Each row was made from one path, in order. Every step used is in the known rows, and no mark comes twice. Write each row's path.
Known rows
tavi, derobo, kufo: [-0.14  0.13  0.16 -0.17 -0.17  0.05  0.26  0.26  0.14 -0.10 -0.21  0.51
  0.02  0.18  0.02  0.28  0.35  0.05 -0.24  0.04 -0.16 -0.20]
tavi, derobo, kufo, boze, riput, dufi: [ 0.29 -0.25  0.30  0.09  0.37  0.06  0.22  0.18  0.25  0.04 -0.10  0.14
  0.24  0.14  0.02  0.34 -0.21  0.46 -0.14 -0.21  0.09  0.27]
riput, dufi, nagu: [ 0.24 -0.29 -0.13 -0.03  0.38 -0.21 -0.19  0.36 -0.02 -0.30 -0.03  0.23
  0.24 -0.05  0.10  0.06 -0.11 -0.06  0.23 -0.06  0.31  0.24]
riput, boze, nagu: [-0.05  0.02 -0.41 -0.11  0.27  0.13  0.00  0.16  0.16 -0.49 -0.13  0.22
  0.20  0.26 -0.03  0.16 -0.33 -0.08 -0.10  0.24  0.16  0.03]
derobo, kufo, boze, riput, dufi: [ 0.22 -0.27  0.28  0.08  0.43  0.00  0.14  0.12  0.29  0.02 -0.05 -0.02
  0.20  0.09  0.03  0.25 -0.27  0.50 -0.09 -0.25  0.19  0.28]
derobo, tavi, boze: [ 0.04 -0.04 -0.23  0.04  0.07 -0.29  0.13  0.00  0.06  0.27 -0.11  0.38
  0.42  0.46  0.20  0.26 -0.46 -0.01 -0.16  0.17 -0.11 -0.08]
kufo, boze, tavi, derobo: [ 0.37  0.18  0.07 -0.03 -0.15  0.09  0.32  0.25 -0.15 -0.03 -0.28  0.25
  0.21  0.52 -0.11  0.20 -0.06 -0.22 -0.23  0.30 -0.11 -0.06]
dufi, nagu, boze: [-0.15 -0.30 -0.27 -0.13  0.24 -0.50 -0.17  0.01 -0.03 -0.36 -0.06  0.39
  0.34  0.14  0.11  0.16 -0.27 -0.17  0.09  0.12  0.15 -0.06]
boze, riput, dufi: [ 0.25 -0.32  0.15  0.15  0.33  0.09  0.13  0.15  0.25  0.11  0.03 -0.03
  0.13 -0.05  0.02  0.21 -0.24  0.47  0.00 -0.22  0.18  0.42]
dufi, nagu, boze, tavi, derobo, kufo: [-0.11  0.11 -0.01 -0.24 -0.12 -0.14  0.28  0.36  0.10 -0.28 -0.28  0.60
  0.13  0.42  0.00  0.25  0.18 -0.12 -0.22  0.24  0.04 -0.16]
tavi, derobo, kufo, boze: [ 0.02  0.12  0.28 -0.12  0.09 -0.07  0.14  0.04  0.03 -0.16 -0.23  0.23
  0.23  0.37  0.01  0.23  0.05  0.01 -0.22  0.00 -0.15 -0.32]
nagu, boze: [-0.21 -0.21 -0.16 -0.08  0.06 -0.43 -0.04 -0.16  0.12 -0.13 -0.05  0.15
  0.23  0.21  0.05  0.16 -0.27  0.02 -0.03  0.03 -0.07 -0.16]
kufo, boze, tavi: [ 0.21  0.25  0.00 -0.04  0.05 -0.14  0.12  0.06 -0.09 -0.11 -0.13 -0.25
  0.12  0.58 -0.12 -0.14 -0.34 -0.20 -0.12  0.34  0.23 -0.05]
kufo, boze: [ 0.12  0.04  0.17  0.00  0.20 -0.12 -0.05 -0.14 -0.09 -0.08 -0.08 -0.13
  0.21  0.24  0.00  0.03 -0.19 -0.03 -0.06 -0.02 -0.02 -0.18]
nagu, dufi: [ 0.10 -0.41  0.11  0.02  0.16 -0.21  0.11  0.02  0.08  0.19 -0.07 -0.20
  0.30  0.28 -0.10 -0.03  0.05  0.26  0.26 -0.23  0.23  0.24]
tavi, boze: [-0.19 -0.12 -0.21 -0.01  0.11 -0.39 -0.10  0.02 -0.02  0.14  0.04  0.40
  0.28  0.15  0.07  0.22 -0.33  0.09 -0.09  0.07 -0.16 -0.17]
tavi, boze, kufo: [-0.61  0.24 -0.04  0.11  0.10 -0.27  0.06 -0.03  0.10 -0.07  0.32  0.60
  0.28  0.08  0.00  0.27 -0.28 -0.01 -0.08  0.10  0.00  0.06]
derobo, tavi, boze, nagu: [ 0.05  0.05 -0.42 -0.06  0.16  0.04  0.14  0.21  0.01 -0.08 -0.20  0.44
  0.28  0.29  0.12  0.21 -0.53 -0.26 -0.07  0.38  0.17  0.12]
dufi, nagu: [ 0.08 -0.13 -0.17 -0.07  0.25 -0.09 -0.19  0.21 -0.21 -0.32 -0.02  0.33
  0.14 -0.09  0.08  0.01  0.02 -0.26  0.15  0.11  0.30  0.13]

Write each row's path
[-0.08 -0.22 -0.01  0.11  0.28  0.09  0.11 -0.11 -0.05  0.24  0.11  0.45
  0.17 -0.01  0.04  0.36 -0.37  0.30 -0.26  0.09  0.14  0.25]
tavi, boze, riput
[ 0.06 -0.40 -0.19 -0.07  0.36 -0.12  0.09  0.13  0.19 -0.16 -0.17 -0.05
  0.44  0.47 -0.13  0.08 -0.18  0.20  0.20 -0.07  0.33  0.27]
riput, boze, nagu, dufi
[-0.06 -0.35 -0.06  0.01  0.37  0.01  0.06 -0.11 -0.05 -0.12  0.06  0.43
  0.21 -0.02  0.05  0.31 -0.32  0.12 -0.14  0.13  0.34  0.33]
dufi, nagu, boze, riput
[ 0.29 -0.29  0.06 -0.03  0.49 -0.04  0.02  0.37 -0.03 -0.31 -0.12  0.49
  0.33  0.04  0.09  0.29 -0.08  0.07  0.03 -0.03  0.36  0.30]
tavi, derobo, kufo, boze, riput, dufi, nagu
[-0.57  0.26 -0.03  0.10  0.19 -0.10  0.06 -0.08  0.31 -0.37  0.29  0.36
  0.28  0.26 -0.07  0.26 -0.19  0.08 -0.17  0.06  0.02  0.03]
riput, boze, kufo
[ 0.31 -0.35 -0.16  0.04  0.51 -0.11 -0.01  0.30 -0.01 -0.13 -0.05  0.45
  0.40  0.10  0.17  0.26 -0.34  0.04  0.06  0.03  0.41  0.41]
derobo, tavi, boze, riput, dufi, nagu
[ 0.08  0.30  0.07 -0.13  0.02 -0.17  0.16  0.11  0.01 -0.17 -0.16 -0.14
  0.07  0.64 -0.11 -0.10 -0.24 -0.15 -0.18  0.33  0.24 -0.14]
derobo, kufo, boze, tavi
[-0.10 -0.29  0.03  0.06  0.25  0.06  0.16 -0.22  0.05  0.05  0.06  0.27
  0.14  0.02  0.01  0.31 -0.33  0.25 -0.22  0.07  0.21  0.27]
nagu, boze, riput
[ 0.13 -0.37 -0.20 -0.04  0.27 -0.18  0.20  0.16  0.08  0.13 -0.22  0.11
  0.50  0.49 -0.01  0.11 -0.30  0.07  0.21  0.03  0.34  0.33]
derobo, tavi, boze, nagu, dufi
[-0.52  0.04 -0.06  0.05  0.23 -0.41  0.02  0.03  0.19 -0.40  0.25  0.54
  0.37  0.10  0.06  0.26 -0.29 -0.09  0.06  0.06  0.23  0.19]
riput, dufi, nagu, boze, kufo
[ 0.17 -0.35  0.00 -0.07  0.33 -0.10  0.11  0.10  0.01 -0.04 -0.20 -0.13
  0.39  0.39 -0.11  0.00 -0.18  0.06  0.28 -0.07  0.39  0.28]
kufo, boze, nagu, dufi
[ 0.01  0.02 -0.31 -0.14  0.05 -0.39  0.04  0.15 -0.05 -0.31 -0.11  0.10
  0.22  0.54 -0.04 -0.05 -0.40 -0.30 -0.01  0.41  0.35  0.03]
dufi, nagu, boze, tavi
[ 0.08 -0.17 -0.02  0.14  0.27  0.16  0.28 -0.12  0.01  0.33  0.02  0.44
  0.27  0.20  0.12  0.39 -0.46  0.23 -0.32  0.18  0.15  0.33]
derobo, tavi, boze, riput
[ 0.20 -0.39 -0.14  0.01  0.52 -0.18 -0.12  0.32 -0.04 -0.20  0.02  0.45
  0.32 -0.07  0.12  0.23 -0.27  0.09  0.12 -0.02  0.38  0.36]
tavi, boze, riput, dufi, nagu
[-0.02  0.08 -0.22 -0.09 -0.07 -0.35  0.11  0.05  0.06 -0.14 -0.10 -0.05
  0.12  0.56 -0.07 -0.06 -0.40 -0.16 -0.10  0.36  0.20 -0.04]
nagu, boze, tavi
[ 0.07 -0.05  0.34  0.03  0.27  0.31  0.28 -0.09 -0.01  0.02 -0.07  0.33
  0.14  0.14 -0.01  0.35 -0.08  0.25 -0.35  0.05  0.14  0.16]
tavi, derobo, kufo, boze, riput
[-0.02  0.16 -0.10 -0.18  0.23  0.11  0.06  0.17  0.01 -0.40 -0.22  0.22
  0.11  0.18  0.00  0.07 -0.21 -0.21 -0.05  0.23  0.26 -0.04]
derobo, kufo, boze, nagu
[ 0.05  0.16 -0.06 -0.18  0.18  0.18  0.15  0.24 -0.02 -0.39 -0.29  0.36
  0.16  0.23  0.00  0.18 -0.16 -0.24 -0.08  0.25  0.15 -0.04]
tavi, derobo, kufo, boze, nagu
